Every row comes from one small tree of marks. The marks that hang from a mark follow it in brackets, in alphabetical order. Every link used is in the known rows. Which tree was each row made from?
Known rows:
ragin(fasod(dusin)): -0.7 22.3 19.6 39.4 9.2 29.7 17.1 43.4 38.1 -15.9 -45.4 -4.5 8.2 -35.7 38.1 -2.5 24.2 -33.3 -12.8 12.7 -16.4 26.2 -10.7 -5.7 -1.4 -47.8 -3.0 -19.4 27.2 1.8
puza(somave(laduz(fasod) ragin vibab) toden): -3.5 13.7 -24.3 -32.6 -12.7 1.0 1.6 -32.7 -9.8 -11.6 18.6 -9.7 -1.6 19.2 -29.2 15.8 -35.6 7.9 -5.6 -28.8 -3.4 11.2 17.9 -0.7 -26.9 16.8 -8.9 9.0 -19.0 44.2
puza(somave): 12.4 27.0 13.5 34.6 22.5 6.2 -17.2 -25.8 -7.2 -12.6 14.1 -23.9 -15.5 -21.7 6.8 -14.6 55.8 -9.0 -2.0 18.4 -0.9 -11.6 2.9 -22.5 -26.3 -4.6 13.2 9.7 10.0 -4.1
puza(somave(zuveg)): 18.4 8.6 5.3 35.2 13.8 -5.7 -2.9 -35.7 -6.9 -10.7 10.9 -26.0 -7.6 -20.2 -10.1 -30.5 35.2 -0.3 13.7 -0.3 -2.3 -14.3 -4.5 -22.3 -17.6 7.0 -0.5 18.6 43.7 -19.2
laduz(fasod(dusin) suniz(zuveg)): -8.4 -8.1 15.0 25.5 23.8 37.3 29.3 59.9 25.8 5.7 -52.5 25.7 -5.2 37.1 11.3 16.0 14.3 -17.1 -35.2 13.4 -42.1 -13.6 -20.3 16.6 23.4 -25.1 -23.7 16.4 6.8 -20.3
sevamu(toden(puza(somave(laduz(suniz) vibab)))): 7.8 -15.0 9.9 -34.7 -2.8 -2.6 -17.4 3.2 -27.3 18.7 24.9 -22.4 -3.3 -11.6 17.0 -14.3 27.4 38.0 4.2 20.7 27.2 -36.0 -4.8 -12.3 -20.4 16.6 -19.5 14.7 -37.9 -1.1
puza(somave(laduz(fasod suniz)) toden): -4.0 12.1 36.3 -38.1 3.2 56.6 -10.1 -2.7 2.3 4.7 27.4 1.0 -24.9 16.0 10.2 13.7 -1.7 19.3 6.3 15.4 14.5 6.7 -18.4 17.0 -17.6 8.7 5.9 24.1 -16.4 -6.5
laduz(fasod(ragin) suniz(zuveg(somave))): -6.2 -23.1 7.6 -5.8 12.0 37.3 15.0 40.6 15.5 21.0 -2.9 54.4 -5.7 64.2 -20.6 56.1 28.8 -12.5 -16.8 33.5 -44.7 -9.7 -10.9 35.4 17.9 -14.7 -17.4 3.8 -10.1 -31.0
vibab(somave): -8.1 18.5 26.4 38.5 35.4 8.0 -16.5 -23.7 4.0 -1.0 1.9 -29.6 -11.1 -18.9 34.3 -15.6 52.1 -2.8 4.2 23.7 -11.0 6.9 18.6 -3.0 4.2 -10.3 30.6 6.5 7.7 -20.6
zuveg(somave(puza ragin)): -3.5 -9.3 -7.6 4.5 -1.8 -39.7 -17.7 2.9 2.8 -20.5 4.2 28.6 -4.4 -23.9 0.4 6.0 4.8 1.2 -2.9 7.7 11.9 -1.5 18.4 -10.9 4.6 6.4 11.2 -18.2 -18.2 -2.9
sevamu(toden(puza(somave))): 29.7 -2.2 8.9 -6.2 8.0 -6.8 -32.2 -4.6 -16.1 -0.9 30.6 -40.0 -3.0 -40.3 37.1 -10.7 66.8 12.8 21.9 27.0 42.3 -24.9 -13.9 -17.5 -35.8 14.4 0.9 -20.5 0.6 -16.9
ragin(fasod): 10.1 20.5 35.5 28.7 18.4 20.3 0.5 5.7 21.5 -2.9 -14.3 -16.5 4.6 -26.7 33.2 -19.3 36.9 -33.3 -18.4 8.8 -12.9 43.0 -10.9 -4.0 -17.7 -49.1 14.1 -25.5 14.3 -17.6
somave(ragin zuveg): 11.2 9.3 -25.7 36.7 9.1 -26.1 1.7 -25.4 9.7 -8.7 1.1 7.2 -8.0 12.0 -11.1 -2.8 -0.5 1.5 -9.8 -30.2 -9.6 2.3 13.2 -24.1 7.2 -12.0 1.9 -10.4 25.5 -14.4
sevamu(toden): 23.3 25.9 2.9 20.1 9.0 0.3 -3.5 -11.0 -0.2 -11.6 1.1 -19.6 -17.5 -22.4 36.9 -5.4 47.4 -12.8 7.1 19.1 -18.9 -14.2 -2.9 -5.2 -28.6 -20.1 21.1 -17.8 10.0 -11.9
zuveg(somave(ragin)): -2.4 15.4 -13.2 23.4 22.0 -17.4 -18.1 -7.9 13.2 -22.6 17.8 29.8 -9.5 -3.6 -11.0 24.4 25.4 11.8 -13.6 2.6 -8.3 -2.2 29.5 -21.6 -0.5 1.7 10.1 -7.9 3.1 -11.2
fasod(dusin): 6.1 35.3 3.6 59.4 14.8 16.7 6.6 26.6 19.8 -17.9 -32.5 3.0 -1.4 -18.9 23.0 -1.2 26.2 -22.1 -9.5 13.3 -19.1 -10.8 6.3 -20.2 4.6 -31.4 13.3 0.4 14.9 2.4
laduz(suniz(zuveg(somave(puza(toden) vibab)))): 4.1 -36.2 21.0 -17.7 5.1 -26.5 -17.9 -7.8 -25.3 -19.0 -5.8 21.4 -13.3 -5.3 -0.7 -7.6 12.9 14.9 1.2 19.2 -7.0 -41.8 5.5 30.4 3.2 20.4 1.6 12.2 -3.6 -5.4
somave(puza): 15.2 9.2 24.8 26.0 5.5 -13.7 -6.9 -1.4 -7.8 -5.3 -14.6 -10.0 -3.4 -29.2 28.4 -38.7 18.3 -30.6 -5.5 10.3 8.5 8.7 -5.4 -8.5 -3.3 -31.8 31.3 -21.9 -20.8 -6.4
vibab(somave(puza(toden) ragin(fasod) zuveg)): -9.1 -30.2 4.7 -34.6 -17.3 -29.9 -19.3 -20.3 24.7 -11.8 3.0 -22.0 0.7 -42.7 38.1 -0.1 -18.1 8.4 38.9 -11.4 37.7 39.1 -1.6 24.9 21.6 20.5 4.5 -34.0 36.3 -5.1
toden(puza(somave(laduz ragin(fasod) vibab))): -8.2 -9.5 -8.3 -25.4 -1.9 -21.2 -10.5 11.2 -7.6 13.8 13.8 -18.4 34.6 -19.6 -8.9 -12.8 -14.7 10.1 -17.6 -19.5 36.7 36.0 5.4 -29.8 -8.6 -0.2 -26.5 -17.2 -23.3 29.2
zuveg(somave(laduz(fasod) ragin)): -19.3 11.3 -1.5 -7.6 1.6 6.5 8.6 20.2 12.4 -0.7 5.7 38.3 9.0 23.8 -27.2 25.6 -34.5 10.2 -16.7 -5.5 -24.2 35.6 11.0 -1.1 1.1 2.7 0.7 -1.5 -18.2 -2.2
laduz(fasod(ragin)): 12.2 21.7 5.9 20.4 0.5 39.1 17.7 15.3 15.7 17.8 -8.6 6.7 1.2 36.7 5.7 24.1 24.0 -57.5 -14.2 2.1 -31.5 25.0 -5.8 9.7 -5.2 -55.6 10.8 -26.3 -24.8 -5.3
fasod(dusin ragin): -0.3 37.8 -16.8 49.9 -4.2 35.0 13.0 39.3 27.3 -2.4 -26.8 21.0 -2.8 3.6 18.6 39.9 21.7 -43.5 0.3 20.0 -23.2 -18.8 5.8 -15.2 15.8 -42.1 8.9 -16.9 -2.6 22.3
suniz(laduz(fasod(dusin ragin)) zuveg): -10.8 16.7 -33.2 18.4 -19.2 52.9 53.8 65.6 21.5 18.7 -66.1 30.1 27.1 41.2 -8.2 57.4 -44.7 -66.9 -18.4 -0.3 -30.0 -0.8 -23.4 41.1 36.0 -28.6 2.3 -16.8 24.5 8.5
puza(somave(laduz(suniz) vibab) toden): -4.1 17.2 15.7 -20.5 4.6 20.9 -17.9 -32.4 -16.6 -8.0 26.3 -11.2 -24.0 -1.1 -0.4 -7.9 5.9 26.3 1.0 11.5 5.0 -25.9 12.1 -7.2 -19.5 10.3 5.7 36.7 -18.3 19.9

Which tree is each row?
-16.5 13.8 34.5 6.8 19.5 23.8 -10.6 16.2 3.3 4.4 13.1 35.8 -15.4 2.8 0.7 2.2 10.3 30.2 -8.9 29.6 -12.2 -7.0 3.6 -3.2 10.1 -0.4 16.3 26.7 -15.7 -28.8 -> zuveg(somave(laduz(suniz)))
-5.7 -20.1 -11.9 -14.7 -9.2 -40.0 -27.9 -38.4 3.7 -17.5 17.0 -16.3 -13.8 -25.9 26.9 -1.6 -10.5 20.3 41.6 -11.9 36.0 0.4 11.7 12.8 27.3 34.1 18.7 -16.3 23.3 -5.7 -> vibab(somave(puza(toden) ragin zuveg))
-0.1 -1.0 10.7 2.7 11.5 24.5 31.8 19.6 -2.8 4.1 -28.7 23.5 25.2 19.7 -22.7 11.6 -17.3 -20.5 -23.7 4.0 -25.4 16.9 -13.6 43.0 3.5 5.6 16.5 5.2 38.1 -37.8 -> suniz(laduz(fasod) zuveg(somave))
14.1 -9.8 27.0 -25.4 -30.1 4.5 17.8 2.2 -16.1 7.4 -12.4 -9.1 16.3 -7.7 7.7 -38.1 -65.5 -11.1 28.7 -16.7 13.1 33.7 -28.2 30.6 -3.2 -4.4 22.6 -10.3 5.1 -1.6 -> somave(laduz(fasod) puza(toden) zuveg)
4.9 9.3 37.2 -27.4 -20.3 17.9 7.1 10.7 -10.7 5.7 -7.5 -4.4 6.6 -12.4 25.3 -25.7 -46.2 -20.0 16.1 -0.2 14.0 39.3 -19.2 30.6 -7.2 -18.4 37.5 -19.7 -25.2 11.9 -> somave(laduz(fasod) puza(toden))
-37.5 -5.6 -5.8 -11.9 -2.8 29.1 17.4 67.6 43.4 -1.1 -15.6 69.9 -1.7 31.5 -16.2 54.3 -35.2 31.4 -23.0 9.1 -20.9 -1.5 8.0 -3.0 30.2 7.3 -30.2 20.9 -25.4 -3.9 -> zuveg(somave(laduz(fasod(dusin) suniz) ragin))
16.7 -0.3 -4.1 35.5 8.0 -29.0 9.8 -50.7 -17.9 -10.2 -1.2 -34.7 1.8 -10.6 -28.2 -42.1 33.2 -4.2 -3.7 -16.1 -20.1 -21.6 11.3 -22.6 -26.9 4.1 -17.2 31.0 28.1 -0.6 -> puza(somave(vibab zuveg))
-12.8 -23.6 -10.9 6.8 -5.6 -49.9 -9.3 -23.4 6.0 -2.1 -2.8 -12.6 -3.7 -16.6 8.4 -17.3 -5.9 8.0 17.5 -8.5 16.3 3.8 9.4 -1.2 33.1 19.5 5.8 -6.1 9.5 -12.3 -> vibab(somave(puza ragin zuveg))
-16.2 9.4 33.8 -18.2 -8.1 1.1 -24.8 -13.6 -14.0 -1.1 7.9 -23.6 -5.3 -42.8 44.5 -21.6 -19.4 8.7 43.2 26.9 28.3 15.5 -0.2 21.2 17.0 19.1 52.5 -0.7 -8.8 10.2 -> vibab(somave(laduz puza(toden)))
-21.5 -9.1 15.3 -4.6 -9.9 41.5 34.6 43.5 23.5 9.8 -23.4 15.2 0.2 15.4 -13.8 0.8 -25.1 20.7 6.1 6.1 -15.5 -12.8 -27.2 2.6 12.4 13.8 -40.1 47.5 14.6 -9.3 -> puza(somave(laduz(fasod(dusin) suniz) zuveg))
20.6 24.6 2.6 10.7 15.3 -2.1 -23.0 -59.7 -22.3 -30.5 24.0 -38.4 -17.3 -21.0 4.0 -14.9 46.5 -4.4 3.9 0.6 -1.1 -26.8 19.0 -12.0 -42.3 0.5 11.8 10.8 8.5 20.0 -> puza(somave(vibab) toden)
-10.6 -7.9 -10.1 17.9 1.6 52.3 34.0 74.1 35.4 19.8 -46.1 44.1 -6.2 59.5 3.3 58.6 7.6 -36.5 -22.1 22.5 -46.2 -19.6 -19.0 23.1 32.0 -31.6 -23.5 -1.2 -6.4 -4.7 -> laduz(fasod(dusin ragin) suniz(zuveg))
-19.9 -10.5 -30.9 -10.3 -4.3 -23.4 4.6 -28.0 -5.1 4.6 12.3 11.1 -12.1 29.5 -46.4 -1.1 -25.5 33.4 -14.2 -25.6 -8.3 -27.6 15.9 -26.1 9.0 25.9 -29.3 40.9 -8.4 14.4 -> puza(somave(laduz(suniz) ragin vibab zuveg))
-5.0 2.2 -0.9 -16.4 8.8 8.6 -10.8 -22.5 -32.1 -2.8 11.6 -7.7 -17.6 13.0 -14.4 -3.9 -6.7 22.9 1.8 14.0 -10.4 -39.4 -0.8 8.3 -6.4 28.7 0.6 42.0 6.5 21.7 -> puza(somave(laduz(suniz(zuveg)) vibab) toden)
14.4 2.4 -10.9 8.9 22.5 -21.3 -42.4 -5.9 -4.8 2.0 33.2 -13.5 -4.0 -11.0 5.4 4.3 39.3 14.7 -9.5 -3.3 48.7 -2.9 9.9 -40.3 -4.6 6.1 0.8 -25.3 -15.2 -3.9 -> toden(puza(somave(ragin)))
-30.4 -34.0 -10.7 -1.8 -22.5 -26.9 13.6 33.2 47.1 -10.7 -42.2 -6.0 20.1 -43.5 31.2 4.8 -19.9 -2.8 22.3 -4.0 16.5 20.6 -4.9 10.6 44.6 12.2 -27.2 -16.1 33.2 5.6 -> vibab(somave(puza ragin(fasod(dusin)) zuveg))
12.9 -26.3 -13.1 -26.0 -27.7 -45.3 0.1 -25.0 6.2 -21.2 -13.0 -14.3 7.6 -27.2 5.7 -21.1 -33.3 -15.8 6.0 -46.5 17.2 32.3 4.6 9.8 -2.1 -13.8 -13.6 -40.7 13.5 19.4 -> somave(puza(toden) ragin(fasod) vibab zuveg)
-3.0 -12.6 20.4 -34.5 -5.9 54.2 -8.3 48.1 4.9 52.1 25.6 15.2 2.2 39.5 0.7 31.4 8.4 3.1 -2.0 25.6 33.9 10.8 -25.5 1.9 10.3 -12.4 -16.6 -4.4 -61.3 -9.2 -> toden(puza(somave(laduz(fasod(ragin) suniz))))
-11.1 -12.5 -34.1 -7.1 1.9 -18.4 32.7 0.0 -6.2 -5.3 -30.3 30.8 30.7 41.7 -56.9 26.6 -45.0 -14.6 -49.8 -32.7 -38.4 4.3 17.5 32.7 7.3 13.4 -16.6 1.7 13.7 -4.0 -> suniz(laduz(fasod) zuveg(somave(ragin vibab)))
1.2 9.0 -43.0 -15.9 -19.0 -30.7 -5.3 -56.1 -21.1 -18.6 28.8 -12.0 -5.0 -0.5 -40.1 -2.9 -44.3 26.5 19.7 -38.3 6.8 -18.0 20.6 -18.2 -10.8 36.2 -6.3 21.3 24.8 40.0 -> puza(somave(laduz ragin vibab zuveg) toden)
21.0 -27.8 -45.3 -17.2 -9.6 -60.3 -13.2 -31.8 -22.2 -3.9 25.9 -31.8 9.4 -11.3 -14.3 -8.8 25.6 26.9 10.8 -28.1 26.5 -38.7 12.0 -29.6 -22.8 33.2 -41.6 -14.5 9.1 2.5 -> sevamu(toden(puza(somave(ragin vibab zuveg))))
25.4 -23.4 -37.1 -17.8 -9.4 -38.1 -24.4 -17.1 -9.1 -1.3 35.4 -24.4 -1.8 -21.5 3.5 4.7 27.0 33.1 27.4 -12.1 48.8 -26.9 -5.8 -23.9 -17.0 40.1 -24.3 -22.7 25.2 -16.5 -> sevamu(toden(puza(somave(ragin zuveg))))
29.0 -14.3 18.3 21.9 15.7 -12.9 -20.5 -14.8 -16.7 7.7 20.5 -29.6 8.4 -22.2 3.7 -38.5 43.5 12.5 13.7 -3.8 41.6 -7.8 -10.8 -24.0 -11.8 9.2 -2.0 -2.5 24.9 -34.5 -> toden(puza(somave(zuveg)))
-9.4 -15.7 30.3 -15.9 -16.3 -17.7 27.5 15.5 -23.4 3.4 -24.8 10.3 32.7 -6.5 -22.9 -37.2 -35.4 -13.7 -10.4 -0.4 -27.1 23.8 4.3 18.0 -12.6 -10.7 -2.6 11.2 -45.3 13.3 -> zuveg(somave(laduz(fasod) puza vibab))
-14.5 -44.3 -22.5 -8.6 6.0 -59.3 -5.5 4.9 -10.5 -11.1 -15.7 43.7 -8.0 16.6 -28.0 8.9 -2.0 13.8 -29.5 4.4 -17.8 -34.1 20.6 1.7 23.0 16.6 -20.7 10.1 -24.2 0.7 -> laduz(suniz(zuveg(somave(puza ragin vibab))))
-5.3 12.6 -12.7 -9.4 -22.2 28.4 29.0 3.3 -11.0 20.1 -2.0 -2.8 18.4 34.8 -37.5 12.1 -10.0 -37.1 -5.3 1.3 -34.7 10.7 3.7 -0.3 -20.3 -19.7 -15.9 13.3 -42.5 43.0 -> puza(somave(laduz(fasod(ragin)) vibab))
26.1 -12.6 10.4 8.6 -16.1 -39.3 -1.0 -44.0 -24.4 -14.7 -8.7 -21.9 1.3 -26.2 6.5 -51.3 -10.9 -13.6 15.8 -26.1 4.5 -9.7 6.7 11.0 -9.6 -8.9 16.1 -6.1 11.3 4.9 -> somave(puza(toden) vibab zuveg)
3.4 14.3 -19.2 7.2 -8.3 43.4 37.2 28.2 2.9 28.5 -37.5 16.3 20.0 50.0 -15.7 39.6 -30.8 -63.5 -21.4 -3.7 -26.7 20.2 -22.5 44.8 19.3 -31.4 20.5 -26.3 14.8 -5.4 -> suniz(laduz(fasod(ragin)) zuveg)
-33.0 22.1 -12.6 10.7 14.5 -5.0 -13.0 -10.1 7.3 4.5 12.8 0.0 -4.3 0.4 8.5 14.0 -11.9 17.7 1.5 7.1 -2.2 17.1 23.4 -14.2 27.3 9.1 24.4 4.1 -10.0 8.5 -> vibab(somave(laduz ragin))
6.3 39.1 12.3 -4.4 3.9 23.8 -20.9 -26.3 -17.8 -12.3 32.5 -18.7 -15.2 -26.4 11.9 -5.6 1.7 13.1 28.8 19.8 21.2 -5.5 -2.8 -5.9 -22.9 19.6 37.8 12.8 14.0 19.6 -> puza(somave(laduz) toden)
-23.7 -1.9 10.3 14.2 9.8 45.4 37.2 72.1 13.8 18.7 -52.1 35.7 5.4 37.9 1.9 11.9 -34.6 -7.0 -24.7 17.0 -41.0 -0.1 -27.5 21.6 30.1 -14.1 -11.5 26.9 1.8 -4.3 -> somave(laduz(fasod(dusin) suniz(zuveg)))
7.3 -18.0 -36.0 -33.8 -22.8 -30.3 -13.2 -2.3 -17.2 11.1 36.4 -13.7 9.2 -18.7 -4.0 5.7 -14.5 45.6 39.4 -12.3 48.8 -17.2 -10.5 -22.8 -6.4 46.6 -17.2 -11.2 18.1 1.9 -> sevamu(toden(puza(somave(laduz ragin zuveg))))
2.8 -2.9 15.0 13.7 -20.7 -20.8 19.7 3.1 -20.6 11.9 -19.1 -4.0 15.5 -21.8 1.8 -53.2 -44.4 -9.4 16.9 -4.7 5.3 15.0 -16.8 -1.2 14.2 -9.1 27.0 -4.5 6.9 -2.2 -> somave(laduz puza zuveg)
3.9 5.4 19.0 6.8 5.5 55.4 10.1 25.9 30.1 25.3 -4.4 27.1 -17.6 58.4 12.7 38.1 34.6 -35.5 -27.5 14.9 -25.1 9.5 -9.9 14.6 6.4 -56.0 -1.5 -13.7 -43.9 -22.8 -> laduz(fasod(ragin) suniz)
3.6 -9.8 26.6 16.9 34.0 27.6 15.0 21.4 6.7 17.8 -20.4 14.6 -12.2 46.1 2.0 -3.3 28.1 -17.3 -37.0 9.7 -36.4 7.5 -18.7 23.1 8.4 -30.2 -2.4 7.1 -1.5 -40.3 -> laduz(fasod suniz(zuveg))
11.4 28.4 -27.3 -0.4 7.5 -6.0 -37.4 -45.0 2.6 -32.7 41.9 -9.7 -32.0 -15.1 4.0 30.0 23.9 11.9 12.7 -3.3 26.6 -12.8 18.8 -22.0 -22.0 18.1 18.0 -7.8 17.1 18.0 -> puza(somave(ragin) toden)
0.5 2.6 -23.4 -33.0 -18.2 7.4 3.4 -26.1 2.2 -4.7 27.8 0.7 -2.7 17.2 -26.7 14.5 -49.7 23.8 20.3 -31.3 13.2 18.2 -6.5 3.4 -13.6 34.1 -5.8 6.7 28.6 17.7 -> puza(somave(laduz(fasod) ragin zuveg) toden)
-2.8 -5.4 -3.3 -21.5 2.5 4.9 -11.6 21.3 -5.5 26.3 26.0 -1.9 20.7 13.1 -12.7 4.6 -18.7 16.5 -11.2 -14.1 40.4 33.9 -7.1 -18.2 -3.0 11.8 -8.9 -13.0 -36.2 4.8 -> toden(puza(somave(laduz(fasod) ragin)))
-17.4 -30.5 43.0 -32.7 -10.3 -2.4 19.4 27.5 -8.1 12.6 -20.1 31.2 14.4 12.5 -18.2 -26.0 -25.5 5.4 -23.0 11.6 -23.1 11.3 -3.4 26.2 1.1 -11.1 -14.4 25.5 -67.1 -7.2 -> zuveg(somave(laduz(fasod suniz) puza vibab))
-25.7 2.6 0.1 -29.3 3.2 23.4 -6.4 20.6 29.5 6.8 13.3 11.8 -13.9 -3.0 6.2 28.1 -5.2 19.2 -14.0 9.2 17.3 25.4 -10.9 -17.2 3.6 0.9 -19.1 2.3 -10.1 7.4 -> puza(somave(laduz(suniz) ragin(fasod)))
15.7 -15.4 -30.0 -3.4 -21.8 -59.8 -7.6 -44.9 -12.0 -22.6 -1.9 -9.6 -3.6 -9.4 -10.4 -21.4 -32.1 -4.7 6.3 -45.0 11.8 -9.6 19.9 0.3 4.9 -0.6 3.9 -19.5 4.3 21.7 -> somave(puza(toden) ragin vibab zuveg)
26.3 5.2 -6.1 14.8 1.7 -16.7 -8.5 -66.5 -21.7 -29.0 19.5 -39.4 -9.1 -18.4 -14.6 -30.4 26.8 6.5 18.4 -18.5 -3.1 -27.4 12.0 -7.2 -34.2 15.8 -2.3 22.5 39.5 7.2 -> puza(somave(vibab zuveg) toden)
-20.7 9.3 17.3 24.5 9.0 -0.8 6.4 -17.8 -5.5 12.4 -0.3 -20.6 9.1 -10.0 7.6 -31.7 -9.1 18.3 25.6 4.1 -13.8 12.4 2.5 -0.1 21.4 15.1 24.2 24.0 31.3 -17.6 -> vibab(somave(laduz zuveg))
5.4 -3.7 -41.4 -31.9 -17.8 -39.4 -18.7 -8.1 -27.6 3.5 28.7 -19.6 12.5 -14.6 -6.9 1.8 -3.5 29.3 5.8 -6.9 29.6 -21.6 13.6 -28.1 -19.7 29.4 -19.1 -11.4 -29.0 36.2 -> sevamu(toden(puza(somave(laduz ragin vibab))))
